Each row comes from the steps of one walk. Every step used is in the known rows, and no mark comes twice. Write the walk behind each row, first mark first.
Known rows
e -> r -> h -> b -> v: [-4.43  2.74 -3.06 -2.27  3.26 -0.13 -6.41  1.55 -3.62  2.39  0.05 -0.41
  1.09 -4.54  1.97 -0.74 -1.71  0.66  2.88 -0.54 -1.56]
e -> r -> b -> z: [-1.75 -0.80 -3.30 -1.87  5.54 -4.19  2.87 -1.15  0.75  4.23 -1.24  1.02
 -0.49 -0.14  0.63 -7.15 -3.64 -1.85 -1.13 -0.35  0.65]
z -> e -> r -> v: [-0.14 -1.83 -0.90  0.55 -3.45  1.50  2.36  0.06  2.27 -0.40  4.08 -0.51
  0.33  2.11  0.94  1.34  1.45  0.74 -0.71  0.57  0.95]
b -> z -> e: [-0.01  0.45  0.33  2.16 -2.80 -0.41  4.02 -0.25  4.66  1.46 -2.94 -1.91
  1.00  2.81 -1.33  0.45  2.05 -1.25  1.30 -1.14  4.13]
b -> r: [ 1.02  1.11  0.66 -0.32  2.03 -0.08  1.08  2.87 -1.58 -0.43 -2.90 -0.01
 -0.48  2.59 -0.30  0.67  0.05 -0.15  4.95 -1.46  2.00]
e -> r -> h -> b: [-2.78  1.52 -5.03 -3.52  6.00 -1.79 -4.65  3.25 -3.24 -1.27  2.99  1.76
 -0.14  1.19  3.71 -2.82 -2.50  0.38  3.54 -0.74 -1.97]
e -> r: [-1.99  0.04 -1.25 -0.01  2.59  1.98  1.34  1.71 -1.57 -1.03  0.96  1.98
 -1.65  2.53  1.71 -2.31 -3.60  2.54  3.29 -2.13 -0.25]
e -> r -> v -> h: [ 1.03  0.20  0.79  1.09 -2.32  3.64  1.48  0.63  0.60 -1.11  2.45  2.77
 -2.09  0.48  0.38 -0.45 -2.07  4.22 -3.74  2.39 -2.98]
h -> b -> e -> r -> v: [-2.10 -0.63  2.25 -0.74 -0.74  0.20 -3.21 -1.40 -2.35  0.41 -0.57 -0.50
  4.34 -2.55 -3.27  2.55  0.80 -2.50  0.89 -0.34 -0.62]
h -> b -> z -> e -> r: [-0.35 -2.85 -4.71 -1.88  3.41 -1.38  1.50 -0.73  1.26 -0.33 -0.98 -2.05
 -0.77  1.91  2.98 -1.67  1.45 -0.89  0.30 -1.59  2.69]
h -> b -> r -> z -> e: [ 4.57 -2.94 -3.52 -1.29  1.44 -3.08  1.63 -1.26 -0.94  0.29 -1.68 -2.26
 -0.03  0.37  0.87  1.12  4.34 -4.94  1.56 -0.73  2.11]
v -> h -> b: [ 2.48  0.38  2.74  1.40  0.14  1.69 -0.63  1.27 -1.69 -4.70  0.43  1.21
 -1.20  1.13 -0.88  1.91  0.11  1.87 -1.00  0.01 -1.90]
e -> r -> b -> v: [-3.15 -0.36  0.73 -0.44  1.87 -0.85 -0.54 -1.73 -1.98  3.82  0.08 -0.09
 -0.44 -4.89 -0.36 -2.92 -3.57  0.12 -0.07 -0.57 -0.48]
r -> h -> b -> v: [-3.02  4.61  0.83  0.64 -0.18 -1.12 -5.82  2.21 -2.42  2.23 -1.30 -1.37
  4.36 -5.08 -2.09  2.07  0.66 -1.57  3.69 -0.16 -0.58]
z -> e -> r -> h: [-2.51  0.68 -3.57 -2.77  0.41  0.44 -2.15  1.48  1.31 -1.07  4.32  1.22
 -3.35  4.33  5.90 -1.67 -1.82  2.33  3.11 -0.77  0.47]
h -> b: [ 0.08  0.20  1.23  1.30  1.79 -0.93 -0.06  2.40 -2.49 -2.89  0.21 -0.31
  2.85  1.12 -2.68  1.77  0.80 -1.62  3.20 -1.62  0.15]
e -> r -> z: [-0.07 -0.31 -3.92  0.73  1.93  0.06  3.83 -0.85 -1.07  3.04 -0.05  2.27
 -0.87 -0.02  0.98 -4.36 -3.89 -0.31  0.68 -1.49 -1.37]
r -> h -> b: [-1.27  3.18 -0.93 -0.75  2.66 -2.82 -4.09  3.71 -2.10 -1.52  1.65  0.67
  2.95  0.79 -0.70  0.10  0.11 -1.96  3.90 -0.23 -0.96]
z -> e: [ 0.47 -0.41  2.60  2.16 -3.61  1.37  2.43  0.50  2.42 -2.44  1.33 -0.60
 -0.17  4.00 -0.42  2.87  1.62  0.31  2.76 -1.48  2.65]
z -> e -> r -> v -> h -> b: [ 3.08 -3.66 -0.69 -0.92 -2.56  2.18 -0.23 -1.29  0.98 -4.28  4.79 -0.14
 -2.38  0.98  2.51  2.24  2.72  2.29 -5.30  2.26 -1.67]
r -> v -> h -> b: [ 3.32  0.41  3.33  2.31 -3.09  0.86  0.04  1.12 -0.52 -3.02  1.40  0.63
  2.70 -1.22 -4.11  3.62  2.52 -0.07 -3.70  2.89 -2.46]

Write each row's walk
[ 0.20 -2.59  2.03 -0.77 -2.58  2.22 -0.31 -4.42  1.20  0.39  2.12 -0.15
 -6.21 -2.69  3.49 -0.85 -1.58  3.73 -4.81  0.98 -0.87]  z -> e -> r -> b -> v -> h
[ 4.05 -1.09  1.09  1.92 -4.91 -0.62  2.09 -1.47  4.75 -0.40 -1.16 -2.27
  2.27 -0.53 -2.69  3.24  5.68 -1.75 -6.12  3.26  0.71]  r -> v -> h -> b -> z -> e
[ 0.91 -1.08 -1.21  0.72 -0.11 -2.30  1.95 -0.32  2.44 -0.46 -2.26 -2.98
  2.30  1.45 -1.45  1.52  4.00 -3.28  0.84 -1.15  3.64]  h -> b -> z -> e
[ 2.33  1.07  0.53  1.51  1.08 -0.05  1.20  0.39  0.81 -0.82 -4.03  0.09
  0.11 -0.06 -1.63 -0.25  0.59  0.10 -2.39  0.49 -0.35]  v -> h -> b -> z
[ 7.27 -3.09 -1.94 -1.20 -0.45 -0.36  1.63 -2.46 -0.17 -1.68 -1.49 -0.87
 -4.20  0.90  2.63  1.32  3.58 -1.34 -2.74  0.74 -0.09]  v -> h -> b -> r -> z -> e
[-0.03  3.16  6.07  4.14 -5.34  5.17 -0.08 -0.29  0.25  0.77 -3.20  0.11
 -1.32 -3.34 -2.33  3.23 -1.39  4.26 -0.86  0.03 -1.16]  b -> v -> h
[-1.40 -1.42 -3.46 -0.44  0.38  0.51  3.33 -0.81  3.52  1.44 -1.54 -0.87
 -2.03  3.30  3.16 -2.29 -0.51  0.91  0.83 -1.64  3.00]  b -> z -> e -> r
[ 1.94 -1.43 -1.43  0.47 -4.44  2.24  3.70 -2.05  5.64  1.36  0.03 -0.03
 -2.50  1.03  1.68 -0.62  1.27  2.64 -6.25  2.67  0.28]  b -> z -> e -> r -> v -> h
[-0.50  4.04 -1.65 -2.21  2.73 -1.79 -2.79  4.36 -1.27  1.14 -1.63  0.93
 -0.16  2.53  1.87 -0.96 -0.59 -0.61  6.02 -0.20  0.84]  b -> r -> h
[ 1.89 -2.88 -3.34 -1.80  1.44  1.35  1.05 -1.86  2.12 -2.19 -0.65 -0.53
 -4.92  2.20  4.64 -1.34  0.61  2.55 -3.77 -0.06  0.42]  v -> h -> b -> z -> e -> r
[ 1.85 -1.33 -0.43 -0.40  0.35  1.92 -0.42  0.68 -1.59 -2.66  3.08  1.39
 -0.51 -0.78  0.11  0.46  0.14  2.24 -4.49  2.28 -3.38]  e -> r -> v -> h -> b
[-1.67  1.10  5.56  0.88 -0.89  0.26 -3.07 -0.78 -2.56 -1.66 -3.13 -0.92
  3.65 -0.62 -4.16  4.04  0.82 -2.75  4.14 -2.57  0.78]  h -> b -> e
[-2.16 -2.45  0.54 -0.89 -0.94 -0.48 -0.17 -3.38  0.39  2.35  1.84 -1.68
 -2.24 -2.84  1.87 -1.09 -0.95  0.06 -0.96 -0.50  1.34]  z -> e -> r -> b -> v
[-1.16  0.27 -0.84  0.89 -0.78  0.86  1.93  1.64 -0.29  1.18  2.19  1.23
  1.99  0.12 -1.38 -0.67 -1.11  0.69  0.09  0.69 -0.84]  e -> r -> v
[ 0.61  0.82  7.27  1.14 -2.60  2.80 -3.37 -1.95 -1.79 -3.49 -2.91  0.55
 -0.52 -0.31 -2.38  4.32  0.04  0.62  0.41 -1.11 -1.26]  v -> h -> b -> e
[-0.69  1.02  5.37  0.69 -5.19  4.77 -1.39 -2.59  0.46  0.26 -0.72  2.06
 -1.29 -1.21 -1.23  2.15 -2.11  3.02 -2.58  1.20 -2.36]  b -> e -> r -> v -> h
[-1.21 -1.60 -1.35 -1.57  4.64 -2.50  1.22 -0.24 -1.70  0.30  3.06  2.00
 -1.84  1.13  1.40 -5.04 -3.94 -0.36  0.43 -0.74 -0.90]  e -> r -> b
[ 2.45  1.96  4.90  3.93 -5.75  2.67  2.17  1.25  1.90 -1.10  0.95  1.76
  1.19  0.08 -3.98  2.77  0.39  1.98 -3.25  2.84 -1.89]  r -> v -> h
[-1.59  1.58  3.05  2.51 -1.03  0.69 -1.99  0.85 -2.66  0.75 -2.72 -2.31
  4.33 -4.82 -4.29  3.69  1.29 -1.16  2.57 -1.50  0.51]  h -> b -> v
[-2.11  1.03  7.05  0.91 -1.45 -2.43 -1.23 -2.99 -0.57  1.63 -1.57  0.45
  2.09 -0.83 -4.45  0.54 -1.45 -3.87  2.19 -1.40  0.53]  r -> b -> e
[-3.72  3.13 -3.51 -2.03  3.47 -0.05 -2.53  3.25 -1.21  0.68  2.37  2.76
 -1.70  2.54  3.86 -3.53 -4.24  2.14  3.94 -0.76 -1.30]  e -> r -> h
[ 0.48 -2.98 -4.38 -1.08  0.03 -2.25  1.82 -0.91  2.64  1.70  0.29 -2.70
  3.03 -0.57 -0.39 -0.03  3.95 -2.83 -2.61  1.20  2.04]  h -> b -> z -> e -> r -> v
[-2.89  2.29 -6.95 -3.44  6.93 -3.77 -3.00  2.22 -0.90  2.61 -1.21  0.49
  1.17 -0.02  2.75 -5.07 -1.93 -1.22  1.92 -0.47 -0.36]  e -> r -> h -> b -> z
[ 0.63 -1.36  0.55  0.84 -0.69 -4.72  3.79 -2.15  4.45  2.70 -0.94 -1.67
  0.98  1.31 -1.49 -2.10  1.49 -4.25 -1.37  0.17  3.35]  r -> b -> z -> e
[-1.00 -0.45  2.11 -0.22  0.11  1.80 -0.94 -2.82 -1.18  2.01  0.47  1.41
 -4.51 -4.47  1.42 -2.71 -4.23  3.61 -3.89  1.00 -2.86]  e -> r -> b -> v -> h
[ 2.74 -0.32 -0.27 -0.67  1.44 -2.92 -0.36  2.71 -2.68 -0.15 -1.10 -2.07
  4.62 -1.05 -3.73  3.02  4.50 -4.04  1.75  1.31  1.19]  h -> b -> r -> v
